Each row comes from the steps of one path. Every step used is in the known rows, and no mark comes twice. Write the path behind each row, first mark first.
Known rows:
kisu > garir > mukar: 1.368, -0.954, 3.431, -1.745, -8.578, 4.785, 4.655, 0.545, -1.929, -3.940, -2.452, -1.622, 2.792, -0.246, 0.822, -1.145, 0.221, -1.555, -4.435, 0.385, 1.546, -4.362, 2.270
kisu > duped: -0.573, -1.938, 2.868, -1.527, 0.632, 2.793, -0.087, -2.056, -3.081, 2.247, -2.542, -3.536, 4.711, 1.706, 3.514, -1.088, -0.623, 5.165, -5.223, 1.392, 2.468, -2.116, 2.549
sepo > mukar > garir: 0.660, 1.853, 2.112, -1.577, 0.481, 4.053, 3.967, -1.041, -5.301, 2.079, -2.678, -3.790, 2.376, 0.610, 0.429, 1.911, 1.846, -0.306, -1.116, 0.203, 1.471, -5.785, 1.852
duped > bopu > lapi > kisu > garir > mukar: 0.403, -1.217, 3.802, -1.716, -4.992, 1.489, 3.251, -1.901, -2.239, -2.329, -3.765, -0.571, 1.355, 0.273, -0.730, -3.083, -1.127, -4.116, -4.267, -1.753, 0.968, -5.300, 2.923
duped > bopu > kisu > garir > mukar: 0.985, -1.645, 3.044, -1.919, -7.386, 1.973, 3.604, -0.950, -3.081, -4.067, -3.431, 0.802, 3.444, -1.685, -0.965, -2.633, -1.895, -0.986, -2.070, -2.520, 1.080, -3.726, 2.671
garir > lapi > kisu > bopu > duped: -0.592, -6.330, 2.833, -1.007, 0.737, -1.495, 1.203, -4.992, -1.799, 6.664, -3.893, -3.290, -0.317, 1.321, 0.853, -1.121, -0.799, 2.530, -1.088, -0.798, 1.012, 1.860, 1.765
bopu > lapi > kisu > garir > mukar: 0.988, -1.178, 3.413, -1.023, -2.303, 2.637, 3.538, -1.539, -1.672, -2.190, -3.464, -1.319, 1.860, 1.563, -0.131, -1.486, -0.021, -3.297, -5.405, -1.352, 0.596, -6.234, 3.123
lapi > kisu > garir > mukar: 0.714, -0.765, 2.752, -1.507, -5.456, 3.040, 5.140, -0.296, -1.898, -2.156, -3.354, -2.186, 1.416, -1.623, -0.518, -1.808, -0.225, -2.892, -5.552, -1.934, 0.947, -4.926, 3.123
keperid > garir > lapi > bopu > kisu: -0.422, -8.131, 2.720, -0.467, 6.538, -1.517, 1.863, -3.773, -2.217, 1.915, -3.164, -1.512, 3.033, -2.553, -0.784, -0.693, 0.212, 2.155, 1.713, -3.054, -1.633, -1.921, 2.805
duped > bopu > kisu > garir > mukar > sepo: 1.463, -0.090, 3.593, -3.583, -8.198, 0.648, 2.679, 0.625, -4.242, 0.992, -4.253, -3.818, 5.064, -0.979, -0.840, -4.167, 2.606, 1.578, -1.656, -0.953, 2.673, -3.527, 1.394
sepo > mukar > garir > lapi > bopu > kisu > duped: 1.282, -3.051, 3.472, -1.341, 7.061, 0.599, -1.059, -3.255, -3.345, 0.092, -3.225, -0.594, 4.314, 3.301, 1.219, -0.209, 0.543, 4.798, -0.660, -2.541, -0.591, -3.650, 4.097
lapi > bopu > kisu > garir > mukar: 2.305, -2.883, 3.279, -1.880, -5.922, 1.619, 3.290, -1.398, -1.994, -3.508, -3.160, -0.523, 2.606, -1.893, -0.419, -1.707, -0.324, -0.606, -3.132, -2.488, -0.447, -5.182, 3.414
lapi > bopu: 0.932, -6.214, 3.701, -2.460, -4.006, -1.199, 1.262, -3.725, -1.859, 4.472, -2.458, -5.377, 1.591, -5.695, 0.677, -2.424, 1.212, 1.167, -3.675, 0.595, 0.198, -1.438, 2.755
bopu > lapi > kisu > garir > mukar > falov: -1.529, -3.358, 2.961, 0.156, -3.986, 0.274, 3.911, -2.451, -4.737, 1.316, -4.152, -3.481, 0.020, 0.954, 0.219, -2.867, -0.877, -1.856, -5.655, -0.790, -1.852, -7.570, 2.274
sepo > mukar > falov: -1.649, -2.981, 3.280, -0.431, -3.671, -0.421, 2.489, -2.971, -5.568, 3.846, -3.016, -2.418, 0.948, -1.632, 1.420, -1.741, 2.017, 2.860, -1.501, 1.050, -1.479, -1.522, 1.854
duped > bopu > lapi: -1.058, -4.458, 4.420, -1.364, -0.307, -1.390, -1.227, -5.342, -3.484, 3.665, -3.068, -1.586, 3.759, 1.169, 0.524, -2.886, -0.842, 0.144, -1.096, 1.882, 2.116, -1.502, 1.289
kisu > bopu: 1.130, -6.663, 4.255, -2.976, 0.298, -1.165, 0.914, -2.395, -3.421, 3.576, -2.732, -4.060, 1.757, -4.700, -0.016, -3.461, 0.263, 0.956, 0.147, -0.708, 3.501, 1.369, 0.867
garir > mukar > sepo: 1.208, -1.192, 3.543, -3.550, -6.932, 1.629, 2.536, 1.190, -2.765, 2.439, -2.710, -5.784, 5.259, -1.095, 0.850, -2.389, 5.341, 2.860, -3.459, 2.431, 3.525, -0.468, 1.105
falov > mukar > garir > lapi: -0.298, -2.758, 3.669, -0.819, 3.459, 5.396, 3.952, -0.635, -2.350, -1.495, -1.770, -2.196, 2.958, 2.904, -0.888, 1.757, 2.182, -1.819, 0.935, 1.467, 2.338, -0.910, 0.150
falov > mukar > sepo: 0.670, -0.248, 4.095, -3.736, -2.714, 1.642, 1.105, -1.026, -3.168, 4.179, -2.930, -3.964, 4.491, 0.023, 0.957, -1.296, 5.889, 2.995, -1.941, 2.507, 3.598, -0.131, -0.152
mukar > sepo: 0.222, -1.534, 3.206, -2.910, -3.816, 0.390, 2.010, -0.240, -4.157, 7.519, -3.291, -8.092, 5.696, -1.614, 0.770, -2.744, 4.566, 4.358, -2.708, 2.129, 3.644, -1.331, 0.578

Which path is each row?
0.192, -4.274, 4.653, 0.163, -0.662, 4.143, 4.378, -0.275, -1.673, -0.314, -2.414, -3.125, 3.504, 2.006, -0.669, -1.550, 0.791, -0.683, -0.586, 0.739, 1.505, -1.610, 1.183 => kisu > garir > lapi
0.928, 0.149, 4.212, -3.343, -6.193, 0.098, 2.115, -0.327, -3.601, 2.620, -4.542, -4.744, 3.536, 1.091, -0.501, -4.573, 3.284, -1.015, -3.551, -0.325, 2.404, -4.964, 1.664 => duped > bopu > lapi > kisu > garir > mukar > sepo
-0.233, -0.983, 3.008, 0.115, 2.929, 0.762, 3.228, -3.395, -3.398, 4.273, -4.691, -4.071, 1.776, 1.833, -0.604, -2.213, -1.284, -2.317, -5.186, -2.404, 0.231, -8.856, 2.676 => bopu > lapi > kisu > garir
0.292, -6.698, 3.701, -2.051, 7.394, -1.590, 2.860, -1.712, -3.439, 4.045, -3.702, -5.256, -0.036, -3.388, -2.779, -3.263, 0.065, -2.351, 1.123, -3.712, 2.885, -0.381, 1.493 => mukar > garir > lapi > kisu > bopu
-0.185, 1.029, 1.981, -2.081, 1.083, 5.261, 4.169, -1.479, -4.493, 0.728, -2.574, -3.391, 2.100, 0.827, 0.283, 2.571, 0.539, -1.884, -2.364, 0.673, 2.457, -5.740, 0.328 => falov > mukar > garir
1.577, -5.356, 4.711, -1.895, -0.136, 1.250, 2.424, -2.108, -1.802, 0.999, -2.112, -3.736, 1.135, -1.091, -0.582, -0.400, 3.340, -1.005, 0.374, 0.425, -0.525, -1.717, 2.617 => sepo > mukar > garir > lapi > bopu
-0.248, -4.789, 2.900, -0.743, -7.554, -0.524, 3.987, -2.260, -4.912, 0.195, -3.975, -3.108, 0.363, -2.587, 0.034, -3.299, -1.051, 0.230, -3.763, -1.925, -2.733, -6.570, 2.681 => lapi > bopu > kisu > garir > mukar > falov
0.455, -5.333, 3.496, -0.505, -6.935, 1.852, 2.005, -4.582, -0.759, 4.324, -3.225, -3.694, 0.414, 3.452, 2.408, 0.136, -0.137, 2.479, -3.174, 1.782, -1.755, -2.297, 2.326 => kisu > garir > lapi > bopu > duped
-2.181, -3.614, 3.277, -0.519, -6.559, -0.851, 3.557, -2.857, -5.284, 0.940, -4.487, -2.830, -0.339, -0.321, -0.236, -4.525, -1.840, -2.494, -4.302, -1.369, -1.534, -6.733, 2.080 => duped > bopu > lapi > kisu > garir > mukar > falov
0.526, -4.441, 2.704, -1.600, 3.841, -1.420, -1.682, -4.300, -3.137, 2.709, -3.414, -2.044, 4.820, -0.184, 1.993, -1.888, -1.253, 6.386, -3.486, -2.185, 0.207, -3.063, 4.067 => lapi > bopu > kisu > duped
1.090, -5.303, 4.371, -2.265, 7.798, -1.374, 2.132, -1.895, -3.242, 2.640, -3.554, -2.931, -0.443, -2.369, -2.485, -2.722, 1.749, -2.221, 2.368, -3.803, 2.166, 0.363, 1.971 => sepo > mukar > garir > lapi > kisu > bopu
-1.909, -6.100, 2.118, -0.812, 2.626, 0.156, 2.498, -4.370, -2.174, 5.780, -4.092, -3.229, -1.553, 2.321, 2.130, 0.289, -1.143, 1.379, -0.645, -1.147, 0.077, -0.741, 1.390 => keperid > garir > lapi > kisu > bopu > duped
0.583, -4.313, 2.770, -1.129, 6.801, 0.466, -0.420, -2.987, -3.451, 1.480, -3.343, -2.975, 4.641, 2.171, 1.046, -0.682, -1.000, 4.659, -1.963, -2.268, 0.092, -4.394, 3.599 => mukar > garir > lapi > bopu > kisu > duped
0.078, -4.901, 2.666, -1.810, -3.930, -0.128, 0.550, -4.818, -2.836, 6.389, -3.365, -3.374, 0.680, 0.980, 2.853, -0.512, -1.181, 4.257, -1.869, 1.216, 1.612, 0.460, 0.999 => kisu > bopu > duped
0.843, -6.698, 4.090, -1.596, -0.084, 1.152, 2.985, -1.902, -1.946, 2.296, -2.213, -6.176, 1.392, -2.007, -0.800, -0.898, 1.704, -1.183, -0.976, 0.478, 0.089, -2.547, 2.150 => mukar > garir > lapi > bopu
-0.014, -4.745, 2.187, -1.325, -7.967, 0.001, 0.893, -5.869, -1.599, 7.038, -3.177, -4.498, 0.734, 0.161, 3.337, 0.452, -0.465, 4.392, -4.833, 2.139, -1.198, -1.650, 2.588 => lapi > bopu > duped
0.112, -8.307, 4.550, -2.071, 6.356, -2.733, 1.526, -2.548, -2.123, 4.053, -3.390, -3.678, 0.406, -4.427, -2.357, -4.303, 0.720, -1.033, 1.048, -3.131, 2.759, 2.882, 1.717 => garir > lapi > kisu > bopu
-2.614, -2.170, 2.844, -2.539, -1.488, -1.264, 0.225, -3.414, -4.089, 3.716, -4.023, -2.916, 2.323, -2.868, 0.420, -4.603, -3.074, 1.761, -3.743, -1.703, 2.745, -0.527, 2.976 => lapi > kisu > duped > bopu
1.538, 0.026, 3.927, -2.609, -3.431, 1.123, 2.446, 0.030, -2.991, 2.868, -4.223, -5.387, 3.974, 2.431, 0.057, -3.071, 4.367, -0.184, -4.684, 0.098, 2.211, -5.989, 1.828 => bopu > lapi > kisu > garir > mukar > sepo
-1.890, -4.480, 2.621, -0.795, -7.642, 0.561, 3.831, -1.445, -4.505, 0.832, -2.664, -3.865, 1.302, -2.577, 1.080, -2.334, 0.131, 1.322, -4.028, 1.485, -0.345, -1.949, 1.603 => garir > mukar > falov
1.266, -5.952, 3.300, -1.258, 5.877, -0.984, 1.182, -4.137, -2.516, 0.598, -3.092, -0.552, 3.291, -1.442, -2.237, -0.004, 0.752, 0.916, 1.610, -2.970, -0.482, -1.999, 2.454 => falov > mukar > garir > lapi > bopu > kisu
